Each row was made from one walk, in order. Every step used is in the known rows, and no mark comes twice. Write each row's walk.
Known rows
rumo -> noper -> masuti -> nimapof: [ 1.93 -1.04  1.40  2.33 -0.79 -0.25  1.14  0.27  1.93  1.13  0.04  1.80
 -0.48  1.13  0.99  1.19  0.93 -2.61  1.54 -3.26]
razod -> rumo -> nimapof -> noper -> masuti: [-0.11 -2.46  1.01  1.01 -1.31 -3.07  4.38  2.91  0.13  1.04  0.53  1.44
 -0.72 -0.50 -2.26  0.39  0.62 -5.73  2.10 -1.12]
tupuf -> rumo -> masuti: [-3.84  1.31  0.24  0.37 -2.42  0.49  0.59 -1.44 -0.16  0.76 -0.32  2.33
  1.25  1.52 -1.61  1.93  1.14 -3.12 -0.35  1.24]
tupuf -> rumo -> masuti -> nimapof: [-2.68  0.54  1.30 -0.94 -1.41  2.93 -0.08 -1.93 -1.37  2.08 -2.07  2.01
  0.14  1.05 -1.50  1.49  2.08 -2.61  0.84  0.40]
razod -> rumo -> nimapof: [-1.26 -3.37 -1.11  0.77 -0.92 -2.22  2.63 -1.15 -2.39  2.81  0.79 -0.79
  0.29 -0.86 -0.94  0.72  2.28 -3.35  0.39  1.62]
nimapof -> tupuf -> rumo: [-1.51 -0.15 -2.81 -1.80  2.25  0.26  0.54 -1.35 -2.34  1.50  1.90 -1.93
  2.51 -0.26 -2.70 -1.37  2.67 -1.58 -2.44  2.21]
nimapof -> razod -> rumo: [-2.15  0.47 -2.65  2.09 -2.75 -0.42  0.58  0.69 -0.76  0.20 -0.84 -2.46
 -1.20  0.11 -2.63  0.73  1.63 -2.89 -1.40  2.64]
noper -> masuti: [ 0.37  1.21 -2.22  2.96 -1.85 -2.73  1.39 -0.94  1.53 -0.58  0.29  1.55
  1.03  2.43  0.32  0.60  0.14 -2.23 -1.06 -0.82]
noper -> masuti -> nimapof: [ 1.34  0.59 -1.01  1.71 -0.88 -0.15  0.64 -1.69  0.22  0.60 -1.39  1.26
  0.00  2.26  0.55  0.22  1.27 -1.77  0.22 -1.77]
nimapof -> razod -> tupuf -> rumo: [-3.17 -1.27 -3.63 -0.69  1.71 -1.40 -1.76 -0.55 -2.23  0.23  0.80 -2.29
 -1.17  0.62 -3.54 -0.97  3.17 -2.30 -2.65  3.94]
razod -> tupuf -> rumo -> nimapof -> noper: [-0.78 -5.58  1.06 -3.56  3.77 -3.24  0.90  0.34 -2.54  1.68  3.14 -0.32
  0.38 -0.55 -2.13 -0.38  2.81 -3.51  0.44  1.18]
rumo -> noper: [ 1.02 -1.27  1.34  1.87 -1.06 -2.14  0.92 -0.42  2.03  0.46  2.73 -0.12
  1.85  1.05  1.56  2.46  0.49 -1.86 -0.45 -1.16]
tupuf -> rumo -> noper -> masuti -> nimapof: [-0.18 -0.28  1.08  0.38 -1.10  0.69  0.55  0.36  0.15  2.02 -0.51  0.15
 -0.71 -0.16 -1.27  0.20  1.30 -3.53  1.60 -2.63]
masuti -> nimapof -> razod -> tupuf -> rumo -> noper: [-1.38 -3.49  0.08 -1.47  2.60  0.99 -1.86  0.99 -2.00  1.99  0.27 -1.69
 -2.66 -0.86 -3.05 -0.46  3.91 -2.67 -0.26  1.44]
rumo -> noper -> masuti -> nimapof -> tupuf: [ 1.90 -2.09  0.24  0.90  2.48  1.07  2.14  1.46  0.81  1.56  0.61  1.83
  0.54  0.09 -0.92 -0.71  2.38 -2.07  0.10 -2.16]
masuti -> nimapof -> tupuf: [ 1.73 -1.59 -1.45 -0.99  3.18  1.79  0.51 -1.89 -1.95  1.77  0.74 -0.67
  1.98  0.62 -0.41 -0.71  3.40 -0.10 -1.41  0.64]
masuti -> nimapof -> rumo: [ 0.42  0.33 -0.99 -0.92 -0.32 -0.29 -0.05 -0.81 -2.58  2.29 -1.67 -2.45
  1.93  1.44 -0.02  0.17  2.62 -1.03  0.37 -1.25]
tupuf -> rumo -> nimapof -> noper: [ 0.31 -1.62  2.41 -3.03  0.39 -2.62  1.83  0.95 -1.35  0.91  2.14 -1.16
  2.02 -0.87 -2.35  0.57  1.67 -4.25  1.31 -0.10]
tupuf -> rumo -> masuti -> nimapof -> noper: [-1.43  0.58  4.31 -2.25 -0.78  3.05  0.81  0.74  0.07  0.94 -1.07  2.31
  0.53  0.95 -1.57  2.06  1.27 -3.66  1.97 -1.39]

Which walk is each row?
[-0.51  0.21 -2.66 -1.46  2.32  2.14  0.93 -0.57 -2.51  1.93 -0.76 -0.08
  0.24  0.03 -3.38 -2.86  3.08 -2.08 -0.54  0.16] | noper -> masuti -> nimapof -> tupuf -> rumo
[-0.63 -1.14  0.32 -0.02  2.26  3.34  1.59 -0.99 -0.89  1.63 -0.75  3.53
  1.34  1.15 -1.10  0.88  3.17 -1.24 -0.67  0.71] | rumo -> masuti -> nimapof -> tupuf
[-1.01 -1.55 -0.50 -1.54  0.18 -2.50  0.85 -1.67 -2.44  1.98  1.18 -1.28
  1.78 -0.63 -2.19  0.08  2.59 -3.13  0.26  1.31] | tupuf -> rumo -> nimapof
[ 0.63 -0.56 -0.94  0.71 -0.28 -3.24  1.15  0.45 -0.30 -0.63  0.34 -0.64
  0.79 -0.19 -3.02  0.69  3.26 -3.28 -0.76  1.87] | rumo -> nimapof -> razod
[-3.34  2.35  0.61 -0.44 -1.73  3.28 -0.39  0.37 -0.92  0.30 -3.53  1.35
 -1.19  0.40 -4.38  1.03  3.10 -3.54  0.36  1.63] | tupuf -> rumo -> masuti -> nimapof -> razod
[-1.14 -4.60 -2.35 -0.45  2.33 -0.91  3.34 -0.04 -3.29  3.18  1.71 -0.55
  0.96 -1.97 -2.64 -1.11  3.88 -3.02 -0.82  2.65] | razod -> rumo -> nimapof -> tupuf
[ 1.51 -0.50 -2.26  0.58  2.53  1.04  1.60 -0.66 -0.76  0.97 -0.52  1.39
  0.72  1.09 -1.28 -1.77  2.73 -1.31 -0.98 -0.70] | noper -> masuti -> nimapof -> tupuf
[-0.68  0.00  1.52  1.07 -1.07  1.98  0.61 -1.97  0.38  1.20 -1.52  3.63
  0.66  2.29  0.60  2.59  1.81 -1.75  0.36 -0.71] | rumo -> masuti -> nimapof
[-1.37 -0.67 -1.32  0.55  1.33 -0.62  2.12  2.18  0.40  1.32  1.94  0.65
  1.12 -0.71 -3.31 -1.48  1.48 -3.51 -0.59 -0.60] | nimapof -> tupuf -> rumo -> noper -> masuti
[ 0.20  1.33 -2.01  0.77 -1.09 -0.96  0.81  0.71 -1.26  1.45 -2.86 -0.27
  0.73  1.99 -1.04 -0.71  1.96 -2.28  0.98 -2.53] | noper -> masuti -> nimapof -> rumo
[-2.34 -3.53 -1.34  1.20  1.16 -2.60  0.25  0.51  0.14  1.63  2.23  1.28
 -1.50  0.64 -1.16 -0.32  1.25 -3.36 -0.47 -0.22] | razod -> tupuf -> rumo -> noper -> masuti
[-4.08 -0.57 -0.29  2.82 -3.40  0.64  2.21 -0.76  0.16  1.65 -0.97  2.90
 -0.32  1.26 -0.30  2.56  0.78 -3.26 -0.09  1.39] | razod -> rumo -> masuti
[-0.58 -1.56  0.81  1.31 -1.73  2.06  0.52  1.94 -0.45  2.16 -1.28 -2.18
 -2.35 -1.46 -1.99  1.26  2.37 -3.45  1.02  0.23] | masuti -> nimapof -> razod -> rumo -> noper
[-3.15 -1.40  0.95  1.59 -2.26  3.26  1.58 -1.24 -0.99  3.04 -2.53  2.73
 -1.34  0.88 -0.14  2.23  1.92 -2.61  1.11  0.59] | razod -> rumo -> masuti -> nimapof
[-1.02 -1.99 -3.22  1.30  1.94 -2.32 -1.06 -0.53 -0.49 -0.62  1.26 -0.72
 -0.94  1.66 -1.57  0.12  2.76 -1.29 -2.96  3.09] | nimapof -> razod -> tupuf
[-0.96 -0.69  0.96 -0.17 -1.30 -1.19  0.13 -0.31  0.36  1.52  2.47 -1.66
  1.56 -0.23 -0.54  1.41  0.87 -2.66 -0.23 -0.26] | tupuf -> rumo -> noper
[-1.26  0.17 -1.35 -1.41 -0.52 -2.27  0.38  0.72 -2.13  0.32 -0.02 -2.22
  0.42 -1.46 -5.14 -0.50  3.63 -4.25 -0.43  2.78] | tupuf -> rumo -> nimapof -> razod
[-0.45  0.55 -0.37  2.75 -2.10 -3.59  2.04  3.15  1.71  0.68  0.23  0.48
  1.26  1.22 -0.94  0.80  0.45 -3.46  0.83 -3.20] | nimapof -> rumo -> noper -> masuti
[-1.34  0.45 -0.04  1.60 -2.36 -1.98  1.19  1.11  1.42  0.90  1.20  0.32
  0.20  0.43 -1.54  0.47  0.18 -3.95  0.40 -1.64] | tupuf -> rumo -> noper -> masuti
[-0.98 -1.75 -0.18 -1.28  2.18  0.01  1.02  0.84 -0.84  1.94  3.14 -1.53
  2.33 -1.36 -2.36 -0.65  2.21 -2.47 -1.50  0.78] | nimapof -> tupuf -> rumo -> noper
[-1.66 -1.54  3.97  0.09 -1.90  3.21  2.36  1.38  0.12  1.77 -1.84  2.68
 -1.06  0.61 -0.38  2.72  0.96 -3.81  2.47 -0.99] | razod -> rumo -> masuti -> nimapof -> noper
[ 1.03 -3.28 -1.39 -0.95  3.50 -2.25  2.52 -0.82 -1.94  1.53  2.60  0.19
  3.02 -0.54 -1.97 -0.72  3.64 -1.92 -1.33  1.71] | rumo -> nimapof -> tupuf
